What can hang from each mark
nibu: pifu ruva
zafop: navib tuma
fana: pekab tuma
pifu: nibu pekab
pekab: fana pifu
ruva: nibu tuma
tuma: fana zafop
navib: zafop

Every row comes from one small tree of marks. The marks that hang from a mark follow it in brackets, in alphabetical order. Every link used is in the known rows. Which tree was each row made from?
Known rows
pekab(fana(tuma) pifu): [ -4  -6   5  -2  -9   9 -10   8 -23 -11  -8  15  20  13   6  29  -6  18
  15 -19   3  26  10  -5]
navib(zafop(tuma(fana))): [ 46   2   6 -14 -11  -4   9 -13   2   6   5  19  10  15  -4   4   2  -3
   4 -17  15  -9  -1 -23]
zafop(navib tuma): [ 28   6  -1   8  10  -5  10  -5   4  12   4   9   1  19  -6   3   4  -9
   4   1   0   2  -6 -10]
pekab(pifu(nibu(ruva))): [ -5  -4  -8  -5 -24   7 -11  19  -3 -12  -8  -4  -5  14  14  21  12   8
  15 -12  -2  12   9 -18]
tuma(fana): [ 12  -2   9  -4 -10   2  -3  -5   2  -3   3  11  10  -5   0  -1   0  -1
   1 -14  -2  -6  -1 -12]
fana(pekab tuma(zafop)): [ 10  -1   6   0  17 -11   8   8   9   5  -8  12   1  17  12  -1  12  10
   6 -34   6   7   8  -5]
ruva(nibu tuma(fana)): [ 12  -6   1 -20 -11 -10   7  -1 -18  -4  -4  19  12  -1 -21  15  16   4
   7 -14  16  -1  14 -11]
fana(pekab(pifu(nibu)) tuma): [  7  -3   4 -25   2  -6  -7   9   4  -2 -24  14   3  24  25   1   9  31
  16 -25  10   7  23   8]
fana(tuma(zafop(navib))): [ 21  -5  -4  13  13   0  14  -1  -7  10  10   8  13  24   3   6   8  -8
   7 -18  -3  17  -3  -8]
zafop(tuma): [14  9  2 -5  4 -4  4 -2  6  7 -3  6 -3  9 -4  4  2 -2  2 -3  9 -1  0 -3]
pekab(pifu): [ -3  -6   1   6  -6   8  -9   3  -1  -5  -6   3   6  -1   8  22 -11   3
   6  -4  -7  13   4   2]
pekab(fana pifu(nibu(ruva))): [ -5  -4  -5  -5 -30   3 -11  31 -20 -21  -2  -5   0  20  11  37  19  13
  20 -14   0  17   8 -30]
fana(pekab(pifu(nibu))): [  6  -3   3 -14  -2  -9  -6  19  11  -3 -13   2  -5  18  24  13  11  21
  11 -15   2   0  16   4]
pifu(nibu pekab(fana(tuma(zafop)))): [ 14   5   4 -35   1 -23   2  32 -24  -7  14  11   4  55  15  30  28   9
  19 -29  26   2   1  -7]
tuma(fana(pekab(pifu)) zafop(navib)): [ 32 -10   9  28   2  -4   7  10  14   4   6  17  13  12  18  29   5  -6
   9 -36 -20   9  -1 -26]
zafop(navib): [13 -3 -4 15  8  0  7 -4 -1  6  7  2  5 10 -1 -2  0 -8  3  6 -7  3 -7 -7]
pifu(nibu pekab): [  5   6   2 -36   2 -20  -3  19  -5  -2   7   3 -10  37  14   2  12   4
   8  -1  18 -15  -3   7]
fana(pekab(pifu) tuma(zafop(navib))): [ 20  -9   3  21  17  -3   9   7   7   7  -5  16  12  25  19  18   1   5
  13 -33 -10  23   6 -10]
tuma(fana(pekab(pifu(nibu)))): [ 19  -5  10 -20 -13  -8  -9  12  13  -6 -12  15   4  12  24  12  11  19
  12 -29   0  -6  15  -9]
tuma(fana(pekab) zafop(navib)): [ 35  -3   8  21   9 -13  15   7  14   8  13  13   7  14  10   8  16  -9
   4 -33 -14  -4  -7 -28]
nibu(pifu ruva(tuma)): [ -6   7  -2  -3 -12  -2  -8   2  -5 -19 -13   0   3  -6 -13  -6  14   6
  18  -7   3  17   7 -28]
fana(tuma(zafop)): [  9  -1   0   1   8   0   6   0  -6   3   1   6  10  13   5   7   6  -1
   5 -23   5  13   4  -2]
nibu(pifu(pekab(fana)) ruva): [-17  15   9  -9 -18  -6 -13  28 -18 -25   7   6  -8  16  -1  12  14  -2
  20 -14   4  14 -10 -40]
ruva(nibu(pifu(pekab(fana)))): [-15  13   9 -27 -15  -8  -4  28 -27 -16   6  11  -5  14  -8  22  19   0
  17  -5  16  19   3 -20]
pifu(nibu(ruva(tuma(zafop)))): [ 13  -2 -15  -9  -8 -18   7  21  -9 -10   2  -8  -3  25  -1  23  37   4
  17 -19  12   0   9 -24]

Write each row's tree
[ 26  -5  10  -8 -12 -11  -1  21  12  -3  -3   9   6  18  29  31  19  11
  14 -40  -1  -1  13 -16]	tuma(fana(pekab(pifu(nibu))) zafop)
[ -5   6   0 -25 -15 -19  -4  39 -22 -18  12   3 -14  43   6  21  27   5
  17 -14  15  -6  -6 -30]	pifu(nibu(ruva) pekab(fana))
[-15  15   8  -8 -10  -2 -12  17   0 -17   2   5 -13  10   3  -8   5  -7
  15 -10   3  10  -9 -28]	nibu(pifu(pekab) ruva)
[ 42   3  13   5  10 -13  12  -3  20  13  -1  26   2  17   3  -7  10  -1
   4 -23  -1 -11  -3 -25]	zafop(navib tuma(fana(pekab)))
[ -5  -6  -4 -15 -26   6 -12  23 -26 -19 -10   8   8  29  11  27  17  22
  25 -28   7  24  15 -25]	pekab(fana(tuma) pifu(nibu(ruva)))
[-16  13  10 -19 -13  -2 -13  21 -22 -24  -2  18   1  23   1  -1  12   7
  25 -25  13  21  -4 -35]	nibu(pifu(pekab(fana(tuma))) ruva)
[ 43  -2  12  -7  -7  -6   4  -4  16   4 -10  26   7  18  11  15  -3  10
  10 -33   8  -4   8 -23]	navib(zafop(tuma(fana(pekab(pifu)))))
[ -3  -3  -1  -6 -14  -4  -8  25  10 -10 -17   2 -14  17  21  12  17  17
  15 -23  -2   4  13 -20]	fana(pekab(pifu(nibu(ruva))))
[ 10  -5   0  -3 -14  -7  -2   0  -7 -14  -3  14  10   1 -13   2  11   2
  10 -23   2  -5   1 -33]	nibu(ruva(tuma(fana)))
[ 22  -1  12   7   1 -12   8  11  17   1   4  12   3   5  11  11  15  -1
   3 -37  -3  -8   1 -22]	tuma(fana(pekab) zafop)
[  4  -4  -6 -13  -6 -17  -5  23   4 -14 -23   5  -6  24  10  15  23  25
  22 -23   7   1  19 -18]	fana(pekab(pifu(nibu(ruva(tuma)))))
[ 40   3   7   5  -1  -2   8  -9   5  12   7  20  11  13  -4   2   4 -11
   4 -12  -2  -4  -9 -21]	zafop(navib tuma(fana))
[  6   0 -12 -21 -10 -14  -1  12 -10 -12  -8  -4  -3  19  -7   3  27  13
  16  -8  13  -6  10 -17]	pifu(nibu(ruva(tuma)))
[ 14  -5   2 -15   4 -10  -1  19   6   1 -15   9   3  30  29  21  17  20
  17 -38   8  13  20   0]	fana(pekab(pifu(nibu)) tuma(zafop))
[ 19   1   3   2  16 -18  12  22 -26  -2  23  18  12  50   6  26  11  -7
  16 -22   8  10 -14 -17]	pifu(pekab(fana(tuma(zafop(navib)))))
[ -6   6  -2 -23  -8  -4   0   2 -16  -9 -14   6   4  -8 -20   7  21   7
  15   0  14  22  19  -7]	ruva(nibu(pifu) tuma)
[ -4   6  -3 -27  -9 -15  -3  27  -5 -10   5   1 -18  38  11   1  20   0
  13  -9  14 -12  -6 -17]	pifu(nibu(ruva) pekab)
[  5  -7   3   7  -6   4  -3  17 -23 -10   1  10  19  20   9  47   2   8
  17 -30   1  31   8 -12]	pekab(fana(tuma(zafop)) pifu)
[  8  -1   2   1  -1  -4   6  13 -21  -6   8   7  14  19   2  27  14   5
  11 -26   8  18   4 -15]	pekab(fana(tuma(zafop)))
[ -1  -5   8  -3   9  -1  -6   3   6  -2 -22  20   6  12  16   0  -7  22
  10 -27   1  12  15   4]	fana(pekab(pifu) tuma)
[  3  -7 -12 -13 -16  -6  -9  15 -10 -15 -15   1   3  19   2  24  17  16
  22 -12   6   8  14 -15]	pekab(pifu(nibu(ruva(tuma))))
[ 38  -1  14  12   3  -6   4   0  17   7  -8  30   9  18  11  14   0   2
   9 -28  -9   1   1 -22]	zafop(navib tuma(fana(pekab(pifu))))
[  5   5   5 -46  -1 -21  -4  24 -27  -9   7  15   5  50  10  11  20  18
  18 -17  29  -3   3   1]	pifu(nibu pekab(fana(tuma)))
[ 29   7  17  -9   4 -13   4   0  21   5  -9  24  -2   8   4  -6  11   6
   2 -29   7 -15   3 -18]	zafop(tuma(fana(pekab)))
[ 15  -8  -3 -18 -26  -5 -11  11 -10 -18 -11  11  13  14   4  25  16  14
  22 -25   4   1  13 -28]	pekab(pifu(nibu(ruva(tuma(fana)))))
[ 11  -5  -1 -13 -14  -1  -4  25 -25  -9   1   5  17  33  17  48  19  17
  22 -29   9  25  16 -10]	pekab(fana(tuma(zafop)) pifu(nibu))
[ 20  -3  -1  15   6  -4  13   9 -21   2  15   9  19  28   0  25  14  -2
  12 -21  -1  22  -3 -21]	pekab(fana(tuma(zafop(navib))))
[  4  -5   1 -25 -15   2 -11  15 -24 -12  -9  10  16  27  14  28  11  26
  21 -18  10  19  17  -2]	pekab(fana(tuma) pifu(nibu))
[ -3   4   9 -24   6 -14  -4  15 -24 -10   7  20   7  36   1   9   3  11
  13 -18  19   1  -5  -4]	pifu(pekab(fana(tuma)))
[ 10  -5   7 -10 -22  -2 -11  20  10 -12 -13  13  -4  13  22  10  16  15
  16 -37  -4  -2  12 -33]	tuma(fana(pekab(pifu(nibu(ruva)))))
